What can hang from each mark:
Y: A F M
U: T
W: T
M: Y
X: E U
E: F N X
T: U W
P: A
A: P
F: E Y
N: E

(in the rows, 128 means zero)
Known rows, with every way that one mark hangs from another:
X(E(N) U): [164 155 142 137 154 166 154 187 111 144 119 143 141 173  58  86 138 148
 138 178 118 129 132 120 142]
P(A): [164  95 144 178 169 142 121 155  91 127 167 157 135 159 103  93 154 141
 112 178 140 169 126 108 121]
A(P): [150 124 145 176 157 150 123 153 109 114 161 147 141 212 110  91 136 146
 133 164 133 150 120  93 136]
E(F(Y(A)) X(U(T))): [135  58 154 130 157 150  96 171  78 117  96 180 133  92 120 121 157 171
 146 134 136 107 122  97  88]
Y(F): [140  60 137 176 157 163 140 159  94 131 148 153 124 165 128  83 152 137
 116 175 146 160 119  90 163]
T(U W): [156  77 141 123 167 133 179 179 114 143 165 176 140 191 101  85 153 151
 128 172 100 161 110 105 121]
Y(A F M): [115  30 150 189 157 122 114 155  89 110 157 147 124 110 125  91 160 133
 107 165 144 158 102  83 193]
U(T(W)): [160  69 135 166 155 135 156 192  85 121 170 176 132 142 122  94 138 147
 129 185 133 174 116  97 136]
M(Y(A(P) F(E(X)))): [130 106 167 143 156 165 108 157  77  97 131 146 142 125 128 113 156 131
 130 121 132 143 115 113 115]
M(Y(A F(E(X(U))))): [141  95 165 122 156 190 156 178  88 131 110 159 132  96 108 120 173 139
 120 146 119 130 123 122 127]
E(F N X): [131  49 142 138 167 123  66 158 122 123  80 148 130 141 106 100 127 163
 154 134 142 107 133  98 108]
Y(A(P) F M): [109  61 155 195 150 118 108 146  88  89 168 142 135 132 130 100 149 137
 109 141 134 143  97  79 167]
N(E(F)): [146  78 139 152 164 135 116 166  82 146 109 134 133 204  98  70 138 160
 167 182 127 133 124  93 154]
N(E): [164 101 140 171 166 152 147 163  99 139 142 136 134 210  96  65 137 148
 152 198 123 164 120  98 180]
E(N X(U(T))): [153  80 139 161 156 164 145 186 116 111 104 168 130 103 107 115 127 168
 132 149 123 125 128 109 106]
F(E Y(M)): [141  83 163 119 164 106 148 175 147 138 139 141 130 142  83 109 152 136
 169 196 147 208 120 111 113]
M(Y(F(E(X(U))))): [141 110 159 121 152 193 187 190 108 150  96 152 129 122 103 122 160 143
 131 157 119 147 127 122 101]
T(W): [159  84 142 145 164 132 148 172 114 141 165 166 135 177 107  88 142 142
 132 185 123 157 119  95 148]
N(E(F(Y) X(U(T)))): [141  80 147 130 156 154 149 186  84 142  72 158 135 138 106 106 134 182
 180 157 117 127 122 100  88]
M(Y(A(P) F)): [129 116 158 165 148 158  96 154  59  96 171 142 142 150 131  84 156 134
 110 144 144 158 101  97 159]
Y(A F(E)): [148  53 148 151 163 153 134 153  71 117 156 156 130 130 120  95 172 127
 127 168 137 146 127 111 161]
X(E): [165 132 140 168 160 169 126 174 102 140 140 145 135 212  81  80 145 132
 132 189 140 167 127 105 170]
W(T(U)): [147  64 140 165 170 170 180 168 100 119 144 176 131 191 110  55 167 161
 128 170 116 181 103 109 114]
F(E Y(A M)): [140  72 169 121 168  99 116 161 122 120 154 146 132 116  87 105 164 132
 161 182 146 187 117 111 135]
U(T): [157  75 135 185 156 159 134 180  87 112 156 162 126 152 122  89 143 148
 123 187 152 182 120  98 146]
N(E(F X(U))): [143  89 146 145 162 162 150 172 105 157  67 146 133 184  93 101 137 175
 160 154  99  88 130  95 124]

Rows:
[110  53 169 124 161 109  95 160 128 133  83 159 131 102  96 126 156 164
 149 136 126 105 114  89 107]
E(F(Y(A M)) X(U))
[134  59 152 105 167  96  41 142  90 113 125 151 138 119 100  79 149 156
 168 150 157 127 125 104 120]
E(F(Y(A)) N)
[141  69 145 126 159 165 174 176 117 136  90 155 130 103 102 122 145 153
 145 143 108 108 137 122  98]
Y(F(E(N X(U))))
[116  67 161 173 153 115 135 158  85  95 160 139 137 123 118 114 157 131
 129 146 128 148 110 100 142]
Y(A(P) F(E) M)
[145  51 145 133 165 130 111 155  79 106 148 148 132  97 112  89 158 134
 138 157 138 135 129 121 150]
Y(A F(E(N)))
[143 129 154  92 156 130  83 169  82 136 103 148 148 132  61  89 155 157
 164 151 131  99 130 119 115]
X(E(F(Y(A)) N) U)
[141 127 142 108 145 144 119 204  77 135  91 153 140 120  72  97 138 167
 172 162 141 134 130 120  78]
X(E(F(Y) N) U(T))
[169 139 137 154 145 172 200 221  80 145 143 174 141 156  83 103 143 147
 127 186 107 149 120 111 132]
X(E U(T(W)))
[139  47 143 140 166 146 127 162 119 121 104 147 128 107 116 107 139 141
 148 142 133 135 134 116 113]
Y(F(E(N X)))
[124  33 155 161 160 119 136 164  89 113 150 145 125  99 113 108 167 126
 125 170 138 165 114 103 165]
Y(A F(E) M)
[161  87 159  93 173 113  91 151 108 110 151 150 142 112  87  88 156 140
 175 172 148 160 132 128 122]
F(E(N) Y(A))
[141  64 143 155 169 143 108 160 101 142  79 140 131 190 107  84 131 164
 166 156 122 115 126  89 140]
N(E(F X))
[113  64 159 155 154  93 113 156  93  82 152 132 140  87 109 110 143 136
 142 135 128 137 112 109 129]
Y(A(P) F(E(N)) M)
[136  94 158 154 155 177 160 154  87 111 122 162 142 129 122 132 161 147
 126 117  98  87 128 109 105]
Y(A(P) F(E(X(U))))
[141  95 153 114 163 149 141 166 113 163  70 148 137 173  90  98 139 175
 184 157 109 108 126  97 100]
N(E(F(Y) X(U)))
[143  72 140 162 154 167 159 191  79 138  71 158 130 144 107 107 133 181
 157 153 106 104 125  97 110]
N(E(F X(U(T))))
[156  76 148 129 172 137 119 163 139 122 105 148 132 135  94 108 134 146
 159 158 130 141 140 123 110]
F(E(N X))
[135  76 147 142 159 163 134 170 118 150  76 164 128 164 101 117 147 169
 136 144 117  87 134  93 101]
E(F X(U))
[113  90 165 143 158  77  79 147  83 109 129 125 147 161  98  86 137 160
 181 150 126 138  99  85 134]
N(E(F(Y(A(P) M))))
[136  67 166 105 170  76  95 159 129 105 146 140 136  86  79 100 150 138
 173 173 147 178 119 121 126]
F(E(N) Y(A M))
[159  86 145 134 159 162 171 195 114 117  96 164 131  92  95 130 136 163
 149 155 118 129 139 130  81]
F(E(N X(U(T))))
[158  85 158 113 173 146 129 158 141 137 115 157 133 159 100 112 149 140
 171 169 140 173 135 115  97]
F(E(X) Y)
[139  35 149 139 169 139  97 146  95 102 118 153 132  84 121 104 151 137
 139 132 133 118 132 116 135]
Y(A F(E(N X)))
[159  99 153  93 168 119 124 165 132 130 138 145 137 139  82  90 143 143
 183 184 149 179 136 129  96]
F(E(N) Y)
[164 110 147 163 165 177 178 167 119 151  99 149 135 187  92  95 135 163
 145 172  95 118 124  99 150]
N(E(X(U)))
[108  28 164 134 167  92  53 146 126 117  97 153 129 108 109 109 150 152
 153 137 150 136 112  84 126]
E(F(Y(A M)) X)
[137 121 162 140 152 158 122 162  55 101 164 140 143 140 119  99 164 128
 131 149 139 160 114 117 131]
M(Y(A(P) F(E)))
[137  83 154 155 156 163  99 159  67 114 162 148 130 127 125  77 166 130
 110 167 154 172 107 100 182]
M(Y(A F))
[125  99 168 159 159  97  91 142 116  94 171 144 143 147 104  98 145 142
 144 156 143 170  99  87 139]
F(Y(A(P) M))
[116  86 159 112 161  77  41 166 101 117 108 131 140 112  67  84 143 145
 170 154 156 144 114 106 136]
X(E(F(Y(A M)) N))
[ 99  63 169 144 160  86  52 139 118  98 109 147 141 130 115 119 140 158
 159 113 141 119 106  79 100]
E(F(Y(A(P) M)) X)
[115  98 153 113 156  82  71 180 122 136  94 125 136 135  62  87 130 149
 179 166 154 161 118 106 113]
X(E(F(Y(M)) N))
[155  82 141 178 155 186 171 188 109 123 112 175 127 134 117 117 141 163
 118 161 122 138 125  99 118]
E(X(U(T)))
